What can hang from each mark
k307: k405 k477 k870
k641: k47 k674
k405: k307
k674: k641
k664: k47
k870: k47 k287 k307 k707
k730: k47
k287: k641 k870
k47: k641 k664 k730 k870
k707: k870
k477: k307

Each row was made from one small tree. Brackets hold a mark, then the marks that hang from it, in the order of their numbers. Every link used is in the known rows. Write each row's tree.
(in the rows, 128 means zero)
Known rows
[k870 [k287 k641] k307]: [127 149 120 187 127 127 148 155 109 117 167 154 155 123 152 143 107 159
  91 153 136 126 143 128 110 115 140 171]
[k287 [k641 [k47 k664] k674]]: [ 99 127 123 114 129 128 118 133 137  95 135 148 100 121 136 178 107 147
 137 125 119  93 105 145  96 171 138 193]
[k674 [k641 [k47 k664 k870]]]: [120 110 124 113 153 175  63 131 122 102 131 126  99 120 127 115 122 134
 150  69 108 105 107 129 129 124 137 175]
[k307 k477 [k870 k287 k707]]: [111 137 138 198 125 124 128 127 117 116 160 145 152  88 167 149 118 181
 110 156 120 194 141 110 123 128 161 152]
[k287 [k641 k674] [k870 k47 k307]]: [113 153 150 168 110 130 183 130 128  88 163 146 131 118 160 162  89 157
 124 184 109 112 143 139 122 144 144 170]
[k707 [k870 [k47 k664] [k287 k641] [k307 k477]]]: [112 109 133 203 134 133 126 153  98  90 194 142 154 118 144 153 118 188
 125 136 154 100 124 141 119 115 168 229]
[k405 [k307 k477 [k870 k707]]]: [ 86 126 112 189 116 104 121 112 126 102 129 131 149  83 157 136 126 164
 109 136 109 172 138 109 114 155 146 135]
[k477 k307]: [114 127 115 147 118 129 129 114 142 132 138 127 126 132 148 121 118 126
 134 120 137 116 109 112 141 131 125 131]
[k730 [k47 k641 k664]]: [114 104 122 117 138 153  87 118 133 109 117 105 116 140 105 127 104 141
 164  73 130 134  93 128 112 121 138 187]
[k707 [k870 [k287 k641]]]: [154 101 127 160 117 116 132 149  88 117 161 142 132 121 135 135 118 152
  98 150 145 112 141 158 108 139 126 151]
[k641 [k47 k730]]: [125 149 143 133 148 142 102 134 138 123 136 125 103 137 139 157 121 146
 139 128 130 109 127 141 138 145 118 165]
[k477 [k307 k405 [k870 k47]]]: [ 93 138 119 201  91 148 126  88 135 102 144 138 142 121 170 128 135 172
 146 142 107 137 130 105 158 124 146 158]
[k307 k405 [k870 [k47 k664] k287 k707]]: [113 129 134 211 119 157 118 114 117  79 157 160 146  87 156 144 120 203
 132 141  97 175 137 113 121 103 170 184]
[k477 [k307 k405]]: [108 122 102 169 100 138 124  93 135 120 141 138 137 126 153 124 129 153
 134 126 122 121 119 111 150 123 140 139]
[k664 [k47 [k641 k674] k730 [k870 k707]]]: [148 108 155 105 176 128  64 106 152 102 123 120 130  91 163 183  67 131
 157 129 126 105 124 149 145 106 124 186]
[k287 k641]: [120 128 129 140 127 124 145 135 106 110 133 146 135 131 128 128 127 128
 119 134 129 123 136 133 119 139 141 154]
[k307 k405 k477 [k870 [k47 k664] [k287 k641]]]: [ 82 123 124 225 114 154 105 109  82  81 161 162 170 105 165 147 136 202
 142 142 118 150 131 111 132 134 181 235]
[k707 [k870 k287]]: [158 105 128 149 121 121 114 143 110 133 158 125 125 116 138 132 121 148
 107 144 146 117 130 148 117 128 114 128]
[k47 k641 k664 [k870 k287]]: [140  99 104 129 166 156  40 123  99 122 131 123 148 110 143 126  95 139
 155  98 143 113  94 130 113 105 100 194]
[k307 k405 k477 [k870 [k287 [k641 k47]]]]: [ 83 138 115 212  97 142 116 115  89 103 165 161 150 107 176 168 141 216
 109 155 109 154 144 118 119 166 175 212]
[k287 [k641 [k47 k730] k674] k870]: [124 149 155 134 128 135 129 123 125 101 142 142  94 125 161 180  90 151
 135 171 112 101 134 160 119 194 121 178]
[k307 k477]: [105 122 132 145 129 126 119 123 122 125 134 125 143 124 136 135 136 142
 133 129 139 137 125 124 140 136 150 152]
[k287 [k641 [k47 k664] k674] [k870 k307]]: [107 145 119 125 122 133 147 131 140  94 164 147 103 115 154 179  91 166
 134 147 106  94 109 147  92 175 148 192]
[k307 [k870 k47 [k287 k641] k707]]: [116 141 159 214 118 138 163 142 101  83 163 166 145 100 158 146 108 174
 102 166 108 174 162 119 113 125 156 178]
[k664 [k47 k730 [k870 k287 k307 k707]]]: [162 142 155 176 180 145 101 140 130 117 165 133 152 104 180 172  77 162
 119 130 128 121 147 138 142  79 141 178]
[k47 [k870 k307]]: [140 140 115 150 147 142 111 135 120 130 143 119 146 131 150 129 112 146
 133 123 118 117 122 138 129  97 115 148]
[k707 [k870 [k47 k730] k287]]: [158 122 165 178 142 141 103 149 111 115 165 124 123 128 145 144 113 156
 127 157 150 103 142 153 145 113 104 168]
[k730 [k47 k664 k870]]: [133 111 132 135 145 169  86 124 111 120 113 102 116 148 124 123 100 143
 169  64 112 130  91 145 117 125 121 179]
[k664 [k47 k641 [k870 k287]]]: [148  97 135 118 157 146  64 120 107 133 130 121 158 107 161 149  97 132
 131 112 144 102 123 126 129 108 123 181]
[k405 [k307 [k870 k287]]]: [115 139 103 191 114 116 101 127 110 128 123 132 146  97 169 128 120 144
  93 143 117 148 137 111 107 160  97 121]
[k641 [k47 [k870 k707]] k674]: [127 132 139 132 133 135 118 136 143 106 134 133 100 102 155 179  90 162
 127 138  94 132 122 147 110 138 120 160]

Which tree is each row?
[ 86 131 115 201 116 123 102 130 111  82 131 152 141  89 177 163  96 151
 113 153 111 118 125 113  95 172 104 188] : [k405 [k307 [k870 [k47 k664] [k287 [k641 k674]]]]]
[108 112 124 197 105 131 131 122 125  98 179 126 152 123 142 147 145 205
 131 151 130 112 138 141 153  94 178 183] : [k707 [k870 k47 [k307 k405 k477]]]
[138 135 136 143 169 159  39 135 126 118 139 126 106 114 173 183  80 158
 156 129 125  93  93 149 118 146  84 208] : [k641 [k47 k664 k730 [k870 k287]] k674]
[107 120 125 107 138 158  93 132 144 100 137 135  93 119 115 120 135 133
 137  79 117 112 117 117 125 133 160 157] : [k674 [k641 [k47 k664]]]
[137 133 159 146 162 168  79 137 130  91 142 133  96 111 143 128 105 149
 135 106 102 135 142 141 146 104 140 165] : [k674 [k641 [k47 k730 [k870 k707]]]]
[130 114  89 118 169 149  56 122 123 116 141 113 151 118 136 124 100 146
 164  91 132  99  88 134 118  87 117 191] : [k47 k641 k664 [k870 k307]]
[101 137 138 195 141 166 105  96 120  87 168 133 149 118 155 145 118 197
 175 141 120 119 122 132 164 115 177 223] : [k287 [k870 [k47 k664 k730] [k307 k405 k477]]]
[ 88 111 107 183 116 150  98  78 145  71 151 142 143  90 152 129 114 186
 166 114 108 147 106 101 138  98 169 199] : [k477 [k307 k405 [k870 [k47 k641 k664] k707]]]
[149 117 136 132 178 147  62 119 117 103 130 119 135 110 139 130  91 143
 156 120 127 134 118 149 140  90 111 175] : [k47 k641 k730 [k870 k707]]
[132 100 132 152 147 154  70 126 130  97 131 115 119 102 147 162  53 168
 149 102 113 154  92 137  94 108 120 204] : [k730 [k47 [k641 k674] k664 [k870 k287 k707]]]
[128 136 120 203 104 134 128 112 113 108 155 156 147  89 164 144 121 194
 107 161  96 190 150 119 118 115 157 140] : [k307 k405 [k870 k287 k707]]
[105 130 123 101 130 128 103 128 158 112 129 131  93 116 135 178 109 145
 145 119 118  98  99 135 107 161 124 168] : [k641 [k47 k664] k674]
[119 115 151 137 176 152  84 122 141  76 140 130 125 109 119 139  99 145
 170 113 136 123 114 130 140  89 146 209] : [k870 [k47 k641 k664 k730] k707]
[137 115 147  97 167 131  73 107 143 122 124 116 137 122 138 153 111 118
 151 111 150  91 129 130 153 116 137 176] : [k664 [k47 k641 k730]]
[ 73 133 125 200 114 124 110 116 117 102 123 123 152 106 161 134 139 155
 124 137 118 145 138 103 134 155 132 159] : [k405 [k307 k477 [k870 k47]]]
[128 113 118 103 176 139  50 114 134 112 125 118 128 123 120 127 112 124
 177 100 147 102  96 133 137 115 115 194] : [k47 k641 k664 k730]
[120 136 135 116 162 151  79 132 139 115 133 126  97 132 128 155 121 147
 161 102 129  98 103 141 130 145 124 186] : [k641 [k47 k664 k730]]
[ 99 154 128 195 122 150 130 110 106  94 178 149 137 127 166 165 123 211
 134 159 110 116 142 146 143 156 185 220] : [k287 [k641 [k47 k730]] [k870 [k307 k405 k477]]]
[138 159 170 183 146 150 166 132 141  92 174 136 127 115 151 144  90 168
 138 163 111 143 153 138 144 103 150 162] : [k287 [k870 [k47 k730] k307 k707]]
[112 154 142 252 117 155 113 102 131  90 170 154 146  98 192 143 104 197
 132 164 108 167 144 107 160 103 144 182] : [k477 [k307 k405 [k870 [k47 k730] k287 k707]]]
[117 115 126 226 103 137 125 132 111 103 193 132 161 114 158 153 135 216
 110 165 138 122 142 131 145  92 170 193] : [k707 [k870 k47 k287 [k307 k405 k477]]]
[109 131 149 147 161 134  74 108 162  71 135 130 121  88 150 167  87 155
 176 144 114 141 114 129 133 114 127 201] : [k307 [k870 [k47 [k641 k674] k664 k730] k707]]
[116 144 131 169 167 142  63 136 154  96 164 129 139 104 160 177  76 157
 153 152 148  94 105 124 134  91 112 228] : [k870 [k47 [k641 k674] k664 k730] k287 k307]
[119 120 134 141 146 152 140 121 141  78 167 133 134  97 129 134  89 170
 153 131 118 134 119 124 117  94 167 187] : [k287 [k870 [k47 k641 k664] k307 k707]]
[125 122 134 125 137 169  84 134 120 110 133 127 105 124 138 116 126 136
 130  94 104 116 133 127 133 123 133 152] : [k674 [k641 [k47 k870]]]
[ 76 137 106 213 105  98 102 120 106 106 134 147 156  85 189 167 106 160
  90 172 122 141 136 106 102 188 117 172] : [k405 [k307 k477 [k870 [k287 [k641 k674]]]]]
[123 151 156 211 167 148 133 161 119  72 183 163 146 111 149 156  85 177
 127 145 133 129 138 128 121  87 157 228] : [k870 [k47 k664 k730] [k287 k641] k307 k707]
[120 113 100 216 103 118 131 130  88 106 195 147 165 115 155 150 132 212
  97 162 140 119 141 143 124 114 177 197] : [k707 [k870 [k287 k641] [k307 k405 k477]]]
[153 105 157 111 184 142  67 110 129 106 126 118 142 104 151 153  88 136
 156 105 130 111 130 145 150  91 140 186] : [k664 [k47 k641 k730 [k870 k707]]]
